In the rows, zero is written as 128.
Known rows, with every way that one mark hangs from another:
j14{j729{j196{j525}}}: [120 135  88 144 121 150 125  91  90 128 136 106 151 113 129 130 139 129]
j729{j14 j196{j208{j515{j884}} j525}}: [163  92 129 137 139 198 162 213  96 125 157 129 138 104 130 104 144 128]
j208{j515}: [150 114 117 134 154 133 148 166 128 128 120 138 132 115 122 125 132 134]
j729{j196{j208{j515} j525{j14}}}: [164  83 145 136 132 160 180 204  84 145 129  93 169  71 137 148 139 143]
j196{j208{j515} j525}: [173  69 120 132 154 183 180 194 128 127 122 124 163  81 121 155 135 136]
j884{j196{j525}}: [145  56 123 127 114 149 132 133 115 147 140 106 144 113 117 125 114 144]
j873{j515{j884{j196{j208 j525{j14{j729}}}}}}: [145  62 176 145 125 177 166 125 158 169 141  97 162  40 120 134 142 158]
j873{j515{j884{j196{j525}}}}: [155  38 150 117 119 185 148 126 132 153 142 130 129  94 117  99 120 149]
j884{j196 j515}: [127  68 139 132 132 107  82 148 139 155 121  94 122 159 130 112 121 152]
j884{j196{j208 j525} j515}: [153  20 138 127 131 156 114 174 142 153 123  80 152 126 132 144 125 154]
j196{j208 j525{j14}}: [156  92 165 136 118 148 171 170 127 141 137  92 165  66 131 169 133 139]
j196{j208 j525}: [153  92 129 125 127 178 159 156 131 126 130 112 158  92 130 158 131 130]
j525{j14 j196{j208{j515{j884}}}}: [160 128 203 131 152 138 198 171 143 157 147 122 147  60 117 141 146 146]
j515{j884}: [127 130 141 123 136 132 150 121 148 125 140 150 115 142 121 105 133 125]
j208{j196{j525} j515{j884}}: [169 103 113 119 168 167 185 186 126 130 150 171 146 103 118 112 127 125]
j525{j14{j729{j196}}}: [104 174 133 154 115  99 121 100  98 143 135  92 146 110 137 128 146 136]
j525{j14{j729} j196{j208{j515}}}: [146 150 171 154 153 128 167 137 139 157 134  97 171  35 117 169 154 148]

Rows:
[163  90 158 130 140 162 204 199 104 142 141 116 156  84 131 129 145 143]  j729{j196{j208{j515{j884}} j525{j14}}}
[165 109 147 156 161 151 214 162 167 138 140 123 164  60 112 151 154 142]  j196{j208{j515{j884}} j525{j14{j729}}}
[157  82 143 158 149 127 188 138 148 156 150 115 152  84 100 116 137 156]  j208{j515{j884{j196{j525{j14{j729}}}}}}
[125 121  98 139 123 177 139 118 104 129 131  97 166  95 135 150 146 129]  j14{j729{j196{j208 j525}}}
[171  28 120 129 143 182 172 198 128 146 126 105 164  87 116 141 126 150]  j884{j196{j208{j515} j525}}
[171  95 100 124 159 168 159 193 108 132 137 149 161  87 125 132 124 128]  j208{j196{j525} j515}
[148  57 130 128 148 157 151 196 135 148 116 111 149 104 121 128 132 147]  j884{j196{j208{j515}}}
[141 124 146 157 130 143 167 127 147 141 136  91 176  54 127 175 144 139]  j196{j208 j525{j14{j729}}}
[126 153 142 150 154 138 181 157 128 143 133 116 149  91 129 123 163 141]  j525{j14{j729{j196{j208{j515{j884}}}}}}
[137 146 128 149 135 125 145 127 121 145 152 115 175  66 127 152 133 130]  j208{j196{j525{j14{j729}}}}
[175  34 160 140 136 152 183 208 127 161 131  88 172  60 120 151 127 157]  j884{j196{j208{j515} j525{j14}}}
[169  56 167 136 141 132 193 176 134 157 150 120 142  93 107 111 124 156]  j208{j515{j884{j196{j525{j14}}}}}
[165  86 117 143 129 196 136 220  77 127 147 105 153  93 136 127 141 131]  j729{j14 j196{j208{j515} j525}}
[143 118 138 134 143 175 144 212 108 126 151 135 124 125 135  93 151 127]  j729{j14 j196{j208{j515{j884}}}}
[156 136 133 149 168 136 193 157 143 145 156 149 164  69 115 127 143 135]  j208{j196{j525{j14{j729}}} j515{j884}}
[146 111  89 146 148 182 160 157 105 130 122 107 172  86 130 145 151 135]  j14{j729{j196{j208{j515} j525}}}
[151  56 182 127 117 150 185 163 144 160 153  99 153  84 119 134 128 151]  j515{j884{j196{j208 j525{j14}}}}
[179  78 155 143 145 155 196 204 130 141 128 104 167  55 126 165 137 146]  j196{j208{j515} j525{j14}}
